What can hang from each mark
Z170: Z488 Z495 Z790
Z790: Z170 Z763
Z95: Z170
Z73: Z799
Z495: Z763
Z763: Z95 Z488 Z495 Z790
Z799: Z73 Z488

Each row was made from one small tree. The marks that hang from a mark follow it in brackets, in the order of their numbers. Every link used is in the known rows. Write each row's tree.
Known rows
Z495{Z763}: [ 2.05  2.10  0.73  2.13 -0.29  1.70  1.74  1.37  0.03  0.02  0.86  1.89
  0.81 -0.55  0.14  2.23 -1.83  2.18 -0.81 -0.44 -2.22  0.37]
Z495{Z763{Z488}}: [ 0.82  2.40  3.04  0.39 -0.81  0.12 -1.31 -0.60  1.58 -0.01  2.15 -2.07
 -0.05 -1.67  0.76  0.62 -3.08  2.83  1.24  0.81 -2.89  1.39]
Z495{Z763{Z790}}: [ 2.98  0.46 -1.15  3.08 -2.35  2.77 -0.69  3.14  1.74  1.36  0.12 -1.20
  1.37 -1.77  0.11  4.49 -3.71  3.85  0.01 -2.37 -0.61  0.11]
Z170{Z488 Z790}: [ 2.68  2.17  0.52 -4.09  0.27 -3.90 -2.51  1.98  0.51 -0.57  0.62 -4.50
  4.39 -3.31  0.35  1.35 -1.57  1.52  3.78  1.99  1.97  3.52]
Z763{Z495}: [ 1.56  0.61 -0.85 -0.60 -2.77  1.80 -1.40  0.83 -1.42  1.74 -1.69 -0.78
 -2.18  0.20 -0.18 -1.73  2.03  1.38 -0.14 -1.95  2.36  1.87]
Z95{Z170{Z488 Z495 Z790}}: [ 3.44  5.23 -0.53 -2.77 -2.11 -7.39 -2.84  3.33 -3.59  2.82 -1.47 -3.31
  4.64 -6.75 -2.82  2.28  1.24  2.19  3.91  1.78  2.80  5.65]
Z799{Z73}: [-3.38 -0.49 -0.26 -1.42  1.16  0.25 -1.67  1.02 -1.73 -3.75 -2.61  1.20
  1.20 -2.76 -1.19 -1.20 -1.05 -0.52 -2.74 -0.78 -1.34  2.83]
Z170{Z495 Z790}: [-1.03  1.69  2.47  0.00 -2.00 -3.02 -0.71  4.00 -2.54  3.42 -0.64 -2.79
  1.35 -4.05  0.33  1.06  1.74  0.40  1.92 -1.78  4.67  6.28]
Z799{Z73 Z488}: [-4.33  2.44 -1.30 -1.44  2.23 -2.00 -1.71 -0.48  0.31 -3.54 -2.19 -0.82
  1.77 -3.92  0.12 -0.79 -1.87  0.93 -0.47 -0.40 -2.61  2.87]
Z170{Z488 Z495 Z790}: [ 0.86  3.63  0.96 -1.89 -0.92 -5.25 -1.88  3.86 -2.24  1.04 -0.47 -4.85
  3.47 -4.96  0.40  0.50 -0.29  1.59  4.15 -0.02  4.33  7.13]
Z495{Z763{Z95 Z488}}: [-1.07  2.47  4.83 -1.65 -2.87  1.92 -2.59 -0.13  1.81 -2.10  2.80 -2.77
  1.90  0.50  1.63 -0.34 -5.10  4.16 -0.71  1.87 -5.06  2.50]
Z495{Z763{Z95}}: [-0.14  2.18  2.27  0.10 -2.15  3.36  0.41  1.25  0.58 -2.24  1.72  1.52
  2.60  1.61  1.02  1.61 -3.78  3.43 -2.79  0.63 -4.21  1.40]
Z763{Z95 Z488 Z790}: [-1.91 -0.87  2.51 -2.67 -5.02  1.32 -6.57  0.56  3.36 -0.44  1.30 -7.43
  2.21 -0.12  1.29 -0.46 -4.80  3.99  1.00  0.74 -0.71  1.72]
Z170{Z488 Z495{Z763}}: [ 2.55  5.69 -0.25  2.21 -0.35 -1.78  0.94  2.93 -2.58 -0.40  0.13 -0.88
  1.54 -3.23  0.49  1.21 -2.42  3.32  1.71 -0.81 -0.27  5.03]
Z170{Z495{Z763} Z790}: [ 0.73  3.51  3.20  2.20 -2.12 -1.29  0.95  5.51 -2.39  3.27  0.39 -0.80
  2.20 -4.61  0.40  3.47 -0.17  2.41  1.22 -2.25  2.44  6.68]
Z763{Z95 Z488 Z495 Z790{Z170}}: [-1.69  2.51 -0.35 -4.90 -5.28  1.64 -6.49  2.21  3.72  3.31  0.43 -7.32
 -0.52 -2.03 -0.98 -1.53 -2.63  5.05  2.62  0.20  0.04  2.62]
Z73{Z799{Z488}}: [-2.06  0.97 -1.72 -1.97 -1.11 -3.21 -0.41 -3.43  2.56  1.95  0.24 -1.15
  2.76 -1.89  0.63 -2.65 -0.76  3.28  4.57  1.89  0.79 -0.84]
Z495{Z763{Z95 Z488 Z790{Z170}}}: [-1.07  3.82  1.36 -2.45 -2.86  1.54 -3.36  2.92  5.32  1.23  2.87 -4.54
  2.54 -2.68 -0.28  2.48 -6.43  5.98  1.81  1.64 -4.49  1.09]
Z790{Z170{Z495} Z763{Z95 Z488}}: [-6.19  3.91  5.26 -2.02 -1.98 -0.54 -0.42  3.00 -0.06  2.49  2.54 -1.61
  1.75 -3.64 -1.89 -0.46 -3.14  5.36  3.38  2.95 -3.57  5.63]
Z790{Z170}: [-0.84  2.61 -1.91 -1.83  2.26 -1.56  1.19  1.26  1.90  2.11  0.55  1.03
 -0.32 -1.89 -1.88  0.53  0.34 -0.05  1.65  1.45 -1.26 -0.94]
Z73{Z799}: [-1.02 -2.02 -0.39 -1.94 -2.17 -0.91 -0.41 -1.96  0.22  1.78  0.02  0.70
  2.14 -0.60 -0.64 -3.24  0.03  1.69  1.93  1.17  1.93 -1.02]
Z170{Z488 Z495 Z790{Z763{Z95}}}: [-1.60  3.16  4.88 -2.84 -3.28 -1.71 -1.29  5.82 -2.70 -0.30  1.28 -2.92
  7.03 -4.04 -0.18  1.81 -4.00  6.36  3.55  2.06  0.40  8.97]

Which tree is each row?
[-2.82  2.68  5.43 -1.14 -5.77 -1.28 -2.55  1.17 -3.37  1.89  0.69 -1.37
  3.14 -3.61 -3.18  0.67 -2.03  6.16  1.58  3.26 -3.80  4.88] | Z790{Z763{Z95{Z170{Z495}} Z488}}
[ 1.78  8.23 -1.84  0.41  2.14 -3.58  2.63  4.12 -0.71  1.74  0.67  0.24
  1.32 -4.88 -1.64  1.74 -1.99  3.43  3.57  0.42 -1.70  3.97] | Z790{Z170{Z488 Z495{Z763}}}
[-1.40 -0.08  6.64 -2.61 -2.15 -1.27 -2.51  2.14  1.15  2.35  2.37 -3.89
  3.25 -4.74 -0.83  2.08 -2.74  4.25  4.66  2.85 -0.15  4.60] | Z170{Z790{Z763{Z488}}}
[-2.86  3.50  0.73  1.67  0.64 -0.97  3.97  4.54 -1.76  4.50  0.47  2.77
  0.43 -4.65 -3.35  1.92 -0.33  3.49  3.36  0.36 -1.04  3.54] | Z790{Z170{Z495} Z763}
[-1.47  4.84 -2.81 -2.76 -2.09 -2.25 -2.77  4.97  1.02  1.19 -0.06 -5.02
  3.48 -3.65 -0.97  0.47 -3.82  4.52  3.11  0.31  0.45  4.27] | Z763{Z95 Z790{Z170{Z488 Z495}}}
[-0.18  0.36  3.86 -0.98 -3.94  2.30 -2.56  0.67 -0.83  2.44  0.26 -2.75
 -1.31 -2.17 -0.98 -1.40 -1.13  5.58  3.11  0.50 -0.42  3.91] | Z790{Z763{Z488 Z495}}
[ 2.40  2.82  1.78 -1.67 -6.47  0.87 -5.95  0.91  2.02  0.96  1.16 -4.32
  3.96 -2.50 -1.85  3.72 -5.42  6.73 -0.36  1.82 -4.69  0.27] | Z495{Z763{Z95{Z170} Z488 Z790}}
[ 4.69  3.13  1.40 -3.60 -1.50 -4.31 -1.86  3.04 -1.66  1.26  0.10 -0.64
  7.22 -6.39 -4.03  5.12 -2.23  5.56  4.66  4.62 -1.43  2.80] | Z95{Z170{Z488 Z790{Z763}}}
[ 5.09  3.53 -0.60 -4.94 -1.08 -6.11 -3.44  1.69 -0.82  0.76 -0.30 -2.83
  5.50 -5.07 -2.74  3.07 -0.26  2.38  3.43  3.68  0.51  1.93] | Z95{Z170{Z488 Z790}}
[-3.29  3.12  3.62 -4.86 -3.66  2.38 -2.33  2.15  1.55  2.32  1.82 -2.08
  0.43 -2.06 -2.12 -1.69 -2.46  6.87  2.93  3.03 -3.68  3.90] | Z790{Z170 Z763{Z95 Z488 Z495}}
[ 1.41 -0.04  3.04 -1.24 -3.86  1.83 -0.92  4.67 -1.68  3.86 -0.51 -0.70
  1.82 -3.74 -1.58  1.81  0.44  5.22  2.68 -0.64  2.76  5.39] | Z170{Z790{Z763{Z495}}}
[ 2.11  5.56  4.17 -0.64 -4.33 -4.87 -2.80  2.96 -2.20  4.87  0.40 -3.30
  2.62 -7.28 -2.21  3.25  0.08  3.98  3.17  0.92  0.09  6.21] | Z95{Z170{Z495{Z763{Z488}} Z790}}
[-2.85  1.28  7.09 -0.31 -3.39 -2.53 -1.77  3.93 -1.82  3.94  1.37 -4.20
  2.35 -6.19 -0.54  1.38 -1.29  4.28  5.30  0.74  2.17  8.16] | Z170{Z495 Z790{Z763{Z488}}}
[-0.75 -0.24  1.54 -3.19 -7.66  3.20 -7.99  1.04  1.81  1.41 -0.26 -8.22
 -0.26 -0.09  1.14 -2.25 -2.70  5.25  0.85 -1.19  1.59  3.31] | Z763{Z95 Z488 Z495 Z790}
[ 1.38  3.01  0.96 -0.56 -3.24 -4.99 -1.74  3.28 -3.82  4.84 -1.57 -1.23
  2.93 -5.81 -3.06  2.93  3.17  1.14  1.85  0.08  2.91  4.58] | Z95{Z170{Z495 Z790}}
[ 0.03  4.41 -0.34 -5.09 -1.62  1.59 -0.67  3.63  0.25 -0.17  0.66 -0.29
  3.02 -2.05 -2.36 -0.35 -3.32  7.52  2.91  3.35 -3.27  3.43] | Z790{Z170{Z488} Z763{Z95 Z495}}
[ 0.84  4.66 -4.35 -0.64 -0.19 -4.03 -1.41  4.86  0.81  3.38 -0.77 -4.80
  1.56 -5.72 -1.76  1.54 -2.05  3.15  4.99 -0.45  2.25  3.08] | Z763{Z790{Z170{Z488 Z495}}}
[ 0.86  3.59 -0.37 -0.46 -1.05 -0.31 -2.28  2.76  5.00  3.60  2.16 -4.10
  0.27 -4.66 -1.34  3.13 -4.46  4.31  3.82  0.40 -2.50  0.17] | Z495{Z763{Z488 Z790{Z170}}}
[ 0.46  3.12  3.02 -0.81 -1.38 -3.54 -0.03  5.56 -3.01  1.79  0.36 -2.61
  4.98 -6.12 -0.99  2.87 -2.30  5.00  5.31  1.05  2.38  8.19] | Z170{Z488 Z495 Z790{Z763}}
[-1.94  1.19  3.43 -4.12 -5.49  2.18 -5.56 -0.99  0.41 -0.26  0.43 -5.32
 -0.87  0.94  0.98 -4.23 -1.09  3.47 -0.09  0.50 -0.20  4.06] | Z763{Z95 Z488 Z495}
[ 2.04  0.97  1.40  1.32 -3.28  1.44 -3.83  1.44  2.99  1.54  1.36 -5.27
  0.88 -2.78  0.61  2.48 -4.95  4.39  2.06 -0.84 -1.16  1.20] | Z495{Z763{Z488 Z790}}
[-0.73  2.20  1.00  3.35 -5.45  3.34 -1.13  5.27 -0.92  1.04 -0.06 -2.18
  2.56 -1.14  1.06  3.03 -4.26  5.18 -1.33 -2.99  0.04  4.47] | Z170{Z495{Z763{Z95 Z790}}}
[-0.78  4.01  3.63  2.40 -2.01 -1.07 -0.71  1.26 -1.34  1.95  1.04 -2.56
 -1.02 -2.97  0.72 -0.22 -1.63  2.84  1.76 -1.18 -0.66  5.13] | Z170{Z495{Z763{Z488}}}
[-1.32  2.28  1.52 -1.46 -7.64 -1.94 -7.01  1.44 -0.93  3.08 -0.44 -6.50
  2.45 -3.50 -1.79  0.95 -2.14  4.58  0.90  0.57 -0.10  3.73] | Z763{Z95{Z170{Z495}} Z488 Z790}
[ 2.91  2.11  4.26 -3.81 -5.98 -1.73 -4.95  2.34 -1.49  5.40 -0.19 -3.35
  2.19 -6.35 -4.17  2.36  0.68  6.71  4.35  2.40  0.52  4.75] | Z95{Z170{Z790{Z763{Z488 Z495}}}}
[-2.60  2.32  2.88 -2.28  1.07 -1.34  0.19  1.09  2.62  2.74  2.54 -0.78
  0.50 -4.13 -2.74  0.83 -2.78  3.93  5.09  3.89 -4.10  1.19] | Z790{Z170 Z763{Z488}}
[-0.27  1.09  2.89 -0.71 -5.26  3.14 -4.86  1.52  3.42 -0.77  2.26 -5.62
  2.67 -0.66  1.60  1.68 -6.66  5.90 -0.05  0.23 -2.97  1.83] | Z495{Z763{Z95 Z488 Z790}}
[ 5.89  4.30 -2.07 -1.74 -4.41  0.11 -4.29  2.55  0.71 -1.52  0.11 -2.36
  6.57 -2.23 -2.22  5.00 -6.06  7.29 -0.12  2.42 -4.49 -0.04] | Z495{Z763{Z95{Z170{Z488}} Z790}}
[ 5.52  7.34  0.24 -0.60 -2.17 -5.59 -1.06  4.54 -3.67  2.61 -0.66 -1.47
  5.20 -7.21 -2.55  4.70 -0.72  4.46  2.99  1.12  0.38  5.99] | Z95{Z170{Z488 Z495{Z763} Z790}}
[-1.10  0.29  2.88 -1.19 -4.99  5.46 -0.92  2.44 -1.92  0.00 -0.03  0.75
  1.32  0.99 -0.73 -0.43 -1.86  6.08 -1.00  0.19 -1.52  3.48] | Z790{Z763{Z95 Z495}}
